Every row comes from one small tree of marks. The marks that hang from a mark follow it in brackets, in alphabetical order. Every link used is in the known rows. Which tree was each row made from?
Known rows:
fugi[demu gimefim[pakul[getot]]]: [ -7.3  -7.8   6.0 -13.3  -5.6 -11.8 -20.4   3.1  -3.0  19.9 -28.3   7.2
  15.4  -2.3 -23.0  36.3 -25.0   2.0  -3.4 -54.2   2.0]
rosaver[demu[fugi]]: [-11.6 -37.7   6.3 -14.6  17.2 -42.0  -6.6   3.0 -13.9  44.8 -32.9   6.2
   6.1  13.5 -19.1  90.4 -21.6   1.4  -7.9 -61.3  -4.3]
pakul[gimefim[fugi]]: [ -8.8 -13.2  20.9 -37.3   5.0 -37.7 -10.6  -6.2  -7.4  25.4   3.4  10.3
  15.1  25.6 -24.7  30.1 -11.3  11.3  -5.3 -44.7  -8.7]
demu[fugi[gimefim[mavab]]]: [-12.5 -43.5  23.1 -11.2  19.5 -22.8  -6.5   0.4  -9.4  33.8 -30.0  19.1
  12.1  14.7 -26.8  45.3 -33.6  -9.6  -5.5 -42.8  -8.6]
fugi[demu gimefim[mavab]]: [-10.5 -37.6  23.3 -25.5  23.7 -10.9 -15.4  -1.0 -13.4  21.7 -27.6  22.1
  20.9   0.3 -27.6  51.0 -29.6  -3.0   3.1 -43.7   7.0]
demu[fugi]: [-11.6 -21.9  12.8 -23.1  14.7 -35.5  -9.0   0.9  -7.9  44.3 -26.4   5.1
   1.5  20.7 -21.7  77.2 -29.4  -7.9  -9.5 -64.7 -11.4]
pakul[gimefim]: [-11.6  -7.5  19.3 -41.6  12.1 -25.5  -9.2  -7.0 -12.3  27.7   6.3  12.9
  13.8  26.8 -28.9  62.3  -9.9  -5.8  -8.2 -46.2  -7.2]
fugi[gimefim]: [-21.1 -38.9  12.5 -32.7   9.4 -22.8 -11.7  -3.4 -14.6  27.3 -11.4  12.2
  14.8   5.9 -31.7  49.5 -25.7 -17.8  -8.1 -57.2  -5.8]
getot[pakul[gimefim[fugi[demu] mavab[rupif]]]]: [  5.3  -3.9  25.2 -27.4   8.8 -15.0  -8.9  -3.1  -5.1  15.2  -5.5  20.8
  16.9  19.2 -31.4   2.1 -33.8  17.7  -4.1 -25.3   1.6]
gimefim[fugi[demu] mavab[bolu] pakul[getot]]: [ -5.8  23.0  16.7 -26.4   5.4  -5.5 -16.6   8.8   3.6  22.1 -15.7  17.0
  17.3  15.5 -21.1   3.2 -29.6  46.3  -0.2 -24.2   9.5]
nidome[getot[pakul[gimefim[fugi]]]]: [  9.0  10.7  11.8 -24.5  -4.0 -28.3  -8.5  -2.1  -4.9  21.4  15.0   6.3
   9.7  32.1 -27.7   5.5 -11.7  -2.0  -2.8 -22.9 -14.5]
repi[nidome[getot[pakul]]]: [-14.5  10.9  -1.1 -19.2   4.8 -11.2  -6.7  -5.0  -9.4  33.1  -7.0   4.8
   2.9  13.7 -30.1  39.3 -19.6  -2.8  -4.2 -43.1 -15.8]
getot[pakul[gimefim[fugi mavab[bolu]]]]: [ -1.0  -1.7  27.4 -37.3  18.8  -8.0  -5.2  -1.8  -7.3  19.0   8.9  25.5
  22.5  35.9 -30.3 -20.4 -13.4  20.0 -10.8 -14.3  -4.1]
nidome[getot[pakul[gimefim[mavab]]]]: [  5.4  15.3  18.9 -30.2   9.3  -9.9  -4.2  -3.5  -7.4  19.0  22.1  16.8
  11.0  35.3 -31.0  27.4 -13.8  -7.9  -0.7  -7.2  -8.2]
repi[nidome[getot]]: [-20.0   7.1   0.5 -23.4   5.3 -20.1  -8.9  -4.9 -12.2  38.6  -7.4   4.9
   3.5  10.4 -30.8  66.6 -21.3  -1.5   0.1 -49.9 -14.1]
getot[pakul[gimefim[mavab[bolu]]]]: [ -2.5   3.3  26.5 -40.8  24.6   3.6  -3.9  -2.3 -11.2  20.9  10.5  28.5
  21.5  37.7 -33.8   9.4 -12.3   5.6 -13.3 -14.9  -2.8]
ruzibif[getot[pakul[gimefim[fugi mavab]]]]: [-14.5  12.9  23.0 -41.5   9.4 -11.6  -7.6  -9.2   3.7  17.7  29.7  21.4
   6.1  31.0 -27.3   4.0  -4.6   6.9 -10.4 -16.5  -8.8]
gimefim[pakul]: [-21.4  -0.8   9.2 -37.7  -7.0 -14.0 -11.6  -3.4  -8.7  30.9   2.1  -1.0
   8.4   7.3 -26.0  64.7 -20.5  -1.7 -10.0 -56.3  -3.7]
mavab[rupif]: [-21.4  -8.3   8.7 -47.9   5.9 -24.6  -9.3  -1.6 -13.1  34.1  -1.5   8.4
   5.0   8.2 -40.1  80.0 -52.3 -11.2 -11.2 -63.0   0.1]
fugi[demu gimefim[pakul]]: [ -5.1 -25.5  10.6 -15.7  -6.6 -11.3 -19.8  -0.5 -12.2  23.7 -30.0   6.4
  21.7  -9.8 -26.6  40.3 -21.5  -4.8  -4.0 -60.2   2.1]
fugi[demu gimefim[mavab[bolu rupif]]]: [ -2.8 -25.1  21.2 -29.7  21.3   0.3 -14.5   5.8 -18.7  26.4 -29.7  32.0
  27.0   0.5 -43.9  29.8 -50.2   0.3  -4.0 -39.4  12.8]

Write each row's tree:
[ -8.3  21.8  22.5 -37.8  12.9 -17.9  -6.7   3.7   0.3  19.3   9.1  30.2
  17.0  37.2 -37.3  -0.5 -40.3  33.2  -6.5 -11.0   2.7]
pakul[getot gimefim[fugi mavab[bolu rupif]]]
[ -8.3 -24.6  20.4 -16.9   2.9  -1.1 -15.9  -1.6 -11.3  19.0 -23.6  16.1
  22.6  -7.1 -26.5  37.8 -25.5   3.0   1.1 -38.9   7.4]
fugi[demu gimefim[mavab pakul]]
[  6.1  -8.4  18.6 -25.9   7.6 -24.9 -13.7  -3.5  -4.9  19.0 -11.5  10.3
  16.0  22.7 -21.6   5.8 -10.2  11.1  -6.8 -43.2  -6.6]
getot[pakul[gimefim[fugi[demu]]]]
[ 11.0  27.7  17.5 -32.9   7.8  -0.8  -3.3   2.8 -12.0  22.7  21.6  25.1
  16.8  36.0 -46.6   9.1 -31.8  -4.7  -7.5  -2.0  -2.5]
nidome[getot[pakul[gimefim[mavab[bolu rupif]]]]]
[ -4.7  -4.8  25.2 -35.1   6.3 -16.8  -3.9  -5.5  -4.6  14.7  10.3  20.4
  14.4  25.6 -35.3  -0.5 -33.5  13.2  -8.5 -21.7  -4.0]
getot[pakul[gimefim[fugi mavab[rupif]]]]
[-21.1  13.2   4.5 -29.3 -15.3 -30.5 -14.0   0.9   6.4  23.3   0.0  -2.9
   3.4  13.9 -17.4  23.9 -25.6  24.6  -6.3 -48.6  -6.1]
gimefim[fugi pakul[getot]]
[-15.4  10.3  24.2 -35.0  14.2 -29.9  -7.9  -3.3   4.9  15.1  10.4  20.7
  10.4  37.2 -20.3  20.8 -18.3  29.1   0.6 -16.1  -3.6]
pakul[getot gimefim[fugi mavab]]
[  5.6   2.3  28.8 -34.1  15.6 -15.7 -11.7   2.0 -11.3  24.5 -11.0  29.7
  27.3  21.1 -38.6  10.4 -35.7  27.9  -2.6 -24.3   8.0]
pakul[gimefim[fugi[demu] mavab[bolu rupif]]]
[ -2.1 -16.5  20.7 -19.9   8.7   8.9 -16.0   4.2 -15.0  23.2 -26.7  24.6
  30.6  -1.1 -32.9  16.9 -24.5   8.4  -3.6 -33.6  10.3]
fugi[demu gimefim[mavab[bolu] pakul]]
[ -9.6  -5.0  21.3 -25.7  -1.5 -15.6 -15.5  -0.9  -2.5  22.2 -14.9   8.0
  14.5   0.2 -17.6  30.5 -26.4  31.2   4.2 -37.3   6.3]
gimefim[fugi[demu] mavab pakul]
[ -2.8  14.1  22.5 -27.9  10.4 -27.2 -12.5   0.8   3.6  14.3  -6.7  22.7
  11.5  23.9 -27.5  23.9 -40.7  32.4   2.8 -22.8   5.6]
pakul[getot gimefim[fugi[demu] mavab[rupif]]]
[ -5.1   0.2  16.0 -17.0   9.0   7.9 -16.9   7.4  -5.9  19.1 -25.9  24.8
  24.7   5.4 -29.4  13.2 -27.2  16.1  -3.2 -27.2   9.8]
fugi[demu gimefim[mavab[bolu] pakul[getot]]]
[ 16.2  11.5  20.0 -19.2   6.1 -18.3 -11.0  -0.8  -4.1  16.9   5.0  14.5
  14.4  27.2 -24.7   5.9 -14.7   9.5   5.9 -10.4  -5.6]
nidome[getot[pakul[gimefim[fugi[demu] mavab]]]]
[-12.8 -16.6  16.3  -1.9   2.2 -16.3  -7.7   3.1   0.8  26.8 -25.0  14.4
   8.2  13.7 -22.9  30.1 -32.6   4.0  -7.0 -33.2  -7.6]
demu[fugi[gimefim[mavab pakul[getot]]]]
[ -7.6 -46.9   6.2   3.4  -3.0 -32.6  -7.9   3.2 -14.2  36.6 -37.5   6.0
  14.4  -0.2 -21.8  54.8 -17.8  -1.2 -10.3 -55.3  -5.0]
rosaver[demu[fugi[gimefim[pakul]]]]
[ -6.9   1.1  23.7 -39.5  11.9  -4.6  -2.4  -6.4  -8.9  17.1  13.4  22.1
  13.8  26.6 -37.7  27.4 -33.0  -1.2 -11.4 -22.1  -1.4]
getot[pakul[gimefim[mavab[rupif]]]]
[ -9.8 -26.8  19.2  -3.6  -6.5 -14.1  -5.6   1.5  -8.5  30.6 -26.3  15.1
  12.8   1.9 -35.6  32.6 -49.4  -4.5  -9.2 -40.4  -4.7]
demu[fugi[gimefim[mavab[rupif] pakul]]]
[ -6.6  20.2  10.7 -17.1   3.9  -2.6  -1.4  -7.0  -9.9  24.5   5.3  18.9
  10.2  18.5 -41.5  24.9 -30.0   6.1  -2.4 -15.5 -10.9]
repi[nidome[getot[pakul[gimefim[mavab[rupif]]]]]]
[-12.7  -2.5  26.8 -43.3  13.2 -14.0  -4.1  -6.6 -12.1  22.6  12.7  24.5
  14.9  23.7 -40.0  59.2 -34.8   0.6  -5.7 -25.5   2.3]
pakul[gimefim[mavab[rupif]]]
